Every row comes from one small tree of marks. Brackets hold a mark, then the marks that hang from it, in alphabetical order. Every link used is in the known rows. Which tree was each row made from?
Known rows:
(G (H E P) Q): .38 -.47 .22 .34 -.28 .15 -.13 -.32 -.23 -.36 .21 .04 -.19 -.06 .05 .42
 -.46 -.25 .15 .26 -.28 -.59
(Q (G (H P))): .13 -.27 .17 -.22 -.03 .27 .16 -.26 -.38 -.05 -.02 .01 -.23 .03 -.18 .59
 -.18 -.44 -.03 -.03 -.10 -.22
(Q (G H)): .06 -.25 .06 -.18 .02 .29 .24 -.25 -.43 .03 -.03 .01 -.19 .08 .00 .43
 -.14 -.45 -.08 -.14 -.14 -.25
(G (H E)): .28 -.19 .10 .33 -.08 .21 .14 -.17 -.21 -.26 .19 -.03 .01 .01 .02 .24
 -.44 -.24 .11 -.01 -.14 -.44
(H C (E Q)): .38 -.17 .19 .46 -.14 -.10 .38 -.22 .35 -.32 .25 .03 -.07 -.19 .07 .10
 -.09 -.06 -.03 .12 -.31 -.54
(H P): .32 -.11 .43 -.04 -.24 .16 .17 -.25 .08 -.30 .10 .06 -.22 -.04 -.32 .49
 -.14 .00 .17 .31 .08 -.33
(E (H C) Q): .07 -.40 .03 .00 .24 -.31 .28 -.15 .32 .24 .33 .06 -.14 .34 -.16 .22
 -.05 .00 -.26 .13 -.07 -.59
(C Q): .44 -.10 .01 .15 -.07 .11 .36 -.20 -.23 .07 .23 .02 .26 -.13 .42 .10
 -.13 -.10 .01 .08 -.08 -.54
(E (H C P) (Q G)): .08 -.48 .13 -.22 .22 -.26 .14 -.17 .27 .16 .23 .03 -.25 .21 -.44 .59
 .02 -.15 -.27 .19 -.11 -.43
(H (C Q) E P): .61 -.26 .33 .54 -.45 -.01 .09 -.25 .21 -.48 .35 .06 -.03 -.51 .03 .43
 -.25 .02 .20 .29 -.27 -.51
(Q G): .11 -.13 .18 -.19 .02 .22 .40 -.25 -.23 -.06 -.13 .03 -.14 -.06 .03 .29
 .06 -.30 -.09 -.05 -.14 -.22
(H (C (Q G)) P): .37 -.36 .25 .03 -.39 .06 .13 -.35 -.04 -.06 .24 .15 -.30 -.25 .04 .64
 -.13 -.16 .03 .20 -.11 -.44
(P (H C (E (Q G)))): .10 -.37 .38 .34 -.03 -.06 .39 -.26 .24 -.24 .23 .19 -.03 -.01 .01 -.03
 -.03 .11 .08 .01 -.20 -.42
(H E G): .18 .00 .30 .43 -.13 .07 .27 -.10 .30 -.76 .00 -.12 .11 -.30 .25 -.03
 .12 -.21 .01 .06 -.16 -.52
(E (H P)): .13 -.30 .30 .00 .01 -.06 .10 -.17 .16 -.12 .20 .02 -.10 .12 -.41 .41
 -.19 .15 .06 .27 .08 -.38
(P (H (C (Q G)) E)): .18 -.41 .34 .44 -.16 -.01 .36 -.26 .06 -.23 .27 .21 .08 -.17 .24 -.05
 -.10 .13 .16 -.02 -.23 -.45
(H (E (Q G)) P): .47 -.10 .38 .16 .01 .06 .18 -.12 .23 -.53 .08 -.10 .08 -.26 -.42 .42
 -.05 -.15 .06 .31 -.25 -.30
(C H Q): .54 -.13 .03 .04 -.05 .14 .15 -.30 -.43 .38 .24 -.04 .53 -.21 .48 .24
 -.37 -.46 -.15 .12 -.18 -.41
(C (H (G Q) P)): .26 -.25 .39 -.10 -.23 .10 -.10 -.38 -.07 -.13 .03 -.01 .01 -.12 .12 .47
 -.17 -.57 -.15 .29 -.06 -.41

Which tree is each row?
-.03 -.38 .42 .41 -.07 -.11 .31 -.21 .44 -.45 .23 .16 -.04 .00 .16 -.10
 .09 .03 .03 .00 -.11 -.58 -> (P (H C (E Q) G))
.22 -.37 .20 .08 -.33 .17 -.01 -.34 -.14 -.07 .29 .12 -.44 .13 -.15 .65
 -.44 -.23 .10 .09 .02 -.45 -> (G (H C P))
.55 -.22 .15 -.19 -.07 .16 .02 -.32 -.50 .31 .15 -.05 .41 -.33 .21 .58
 -.31 -.61 -.16 .17 -.23 -.24 -> (C (H P) (Q G))
.54 -.07 .43 .15 -.18 .15 .01 -.30 -.05 -.22 .10 -.08 .26 -.32 -.17 .43
 -.40 -.33 .03 .30 -.19 -.19 -> (C (H E P))
.40 -.10 .38 .08 -.05 .03 -.04 -.23 .16 -.31 .09 -.16 .28 -.25 -.07 .40
 -.18 -.56 -.15 .28 -.16 -.35 -> (C (H (E Q) G P))
.40 -.28 .35 .53 -.46 -.05 .01 -.19 .38 -.72 .28 -.01 -.07 -.55 .24 .40
 .00 -.20 .06 .22 -.20 -.65 -> (H (C Q) E G P)
.39 -.22 -.08 .11 .02 .19 .27 -.18 -.47 .05 .17 -.05 .26 -.18 .40 .25
 -.19 -.37 -.05 -.06 -.26 -.44 -> (C (Q (G (H E))))
.38 -.26 -.03 -.04 -.03 .21 .18 -.22 -.47 .14 .18 .00 .16 -.12 .28 .41
 -.19 -.37 -.04 -.02 -.15 -.43 -> (C (Q (G (H P))))
.22 -.26 .20 -.03 -.05 .27 .13 -.21 -.31 -.24 -.02 -.05 -.12 -.12 -.18
 .52 -.21 -.41 .01 .00 -.22 -.22 -> (Q (G (H E P)))
.36 -.31 -.02 .46 -.24 .13 .11 -.24 -.22 -.13 .35 .03 -.02 -.12 .28 .29
 -.47 -.26 .07 -.04 -.23 -.57 -> (G (H (C Q) E))
.53 -.06 .41 .26 -.04 .02 .17 -.12 .32 -.56 .17 -.08 .10 -.22 -.40 .36
 -.13 -.03 .13 .37 -.17 -.38 -> (H (E Q) P)
.08 -.45 .21 .12 -.13 -.21 .00 -.17 .28 -.16 .32 .05 -.17 -.02 .00 .43
 -.02 -.03 -.07 .19 .04 -.62 -> (E (H (C Q) G P))
.48 -.25 .40 .38 -.26 -.09 .16 -.25 .47 -.49 .29 .04 -.20 -.27 -.31 .46
 -.15 -.02 .09 .33 -.24 -.47 -> (H C (E Q) P)
.17 -.48 .18 .05 -.09 -.14 .08 -.23 .08 .05 .32 .07 -.16 -.02 -.15 .51
 -.16 .03 -.02 .17 -.06 -.46 -> (E (H (C (Q G)) P))
-.13 -.40 .41 .15 -.10 .03 .26 -.28 .12 -.31 .10 .21 -.10 .16 .28 -.11
 .11 .02 .06 .05 .04 -.60 -> (P (H (G Q)))
.33 -.08 .43 .24 -.05 -.03 .08 -.07 .50 -.80 .09 -.16 .05 -.27 -.19 .31
 .14 -.25 .00 .30 -.10 -.53 -> (H (E Q) G P)
.18 -.27 .04 -.25 .16 .03 .27 -.22 -.08 .13 .13 .02 -.20 .19 -.15 .47
 -.04 -.45 -.22 .04 -.14 -.40 -> (E (Q (G (H C P))))
-.03 -.48 .45 .50 -.26 -.07 .23 -.30 .32 -.53 .18 .21 -.14 -.10 .35 -.13
 .04 .06 .11 .04 -.17 -.63 -> (P (H C E (G Q)))
.27 -.30 .10 .41 -.25 .13 .14 -.25 -.12 -.22 .27 .04 -.21 -.03 .10 .32
 -.45 -.22 .08 -.03 -.20 -.48 -> (G (H C E))
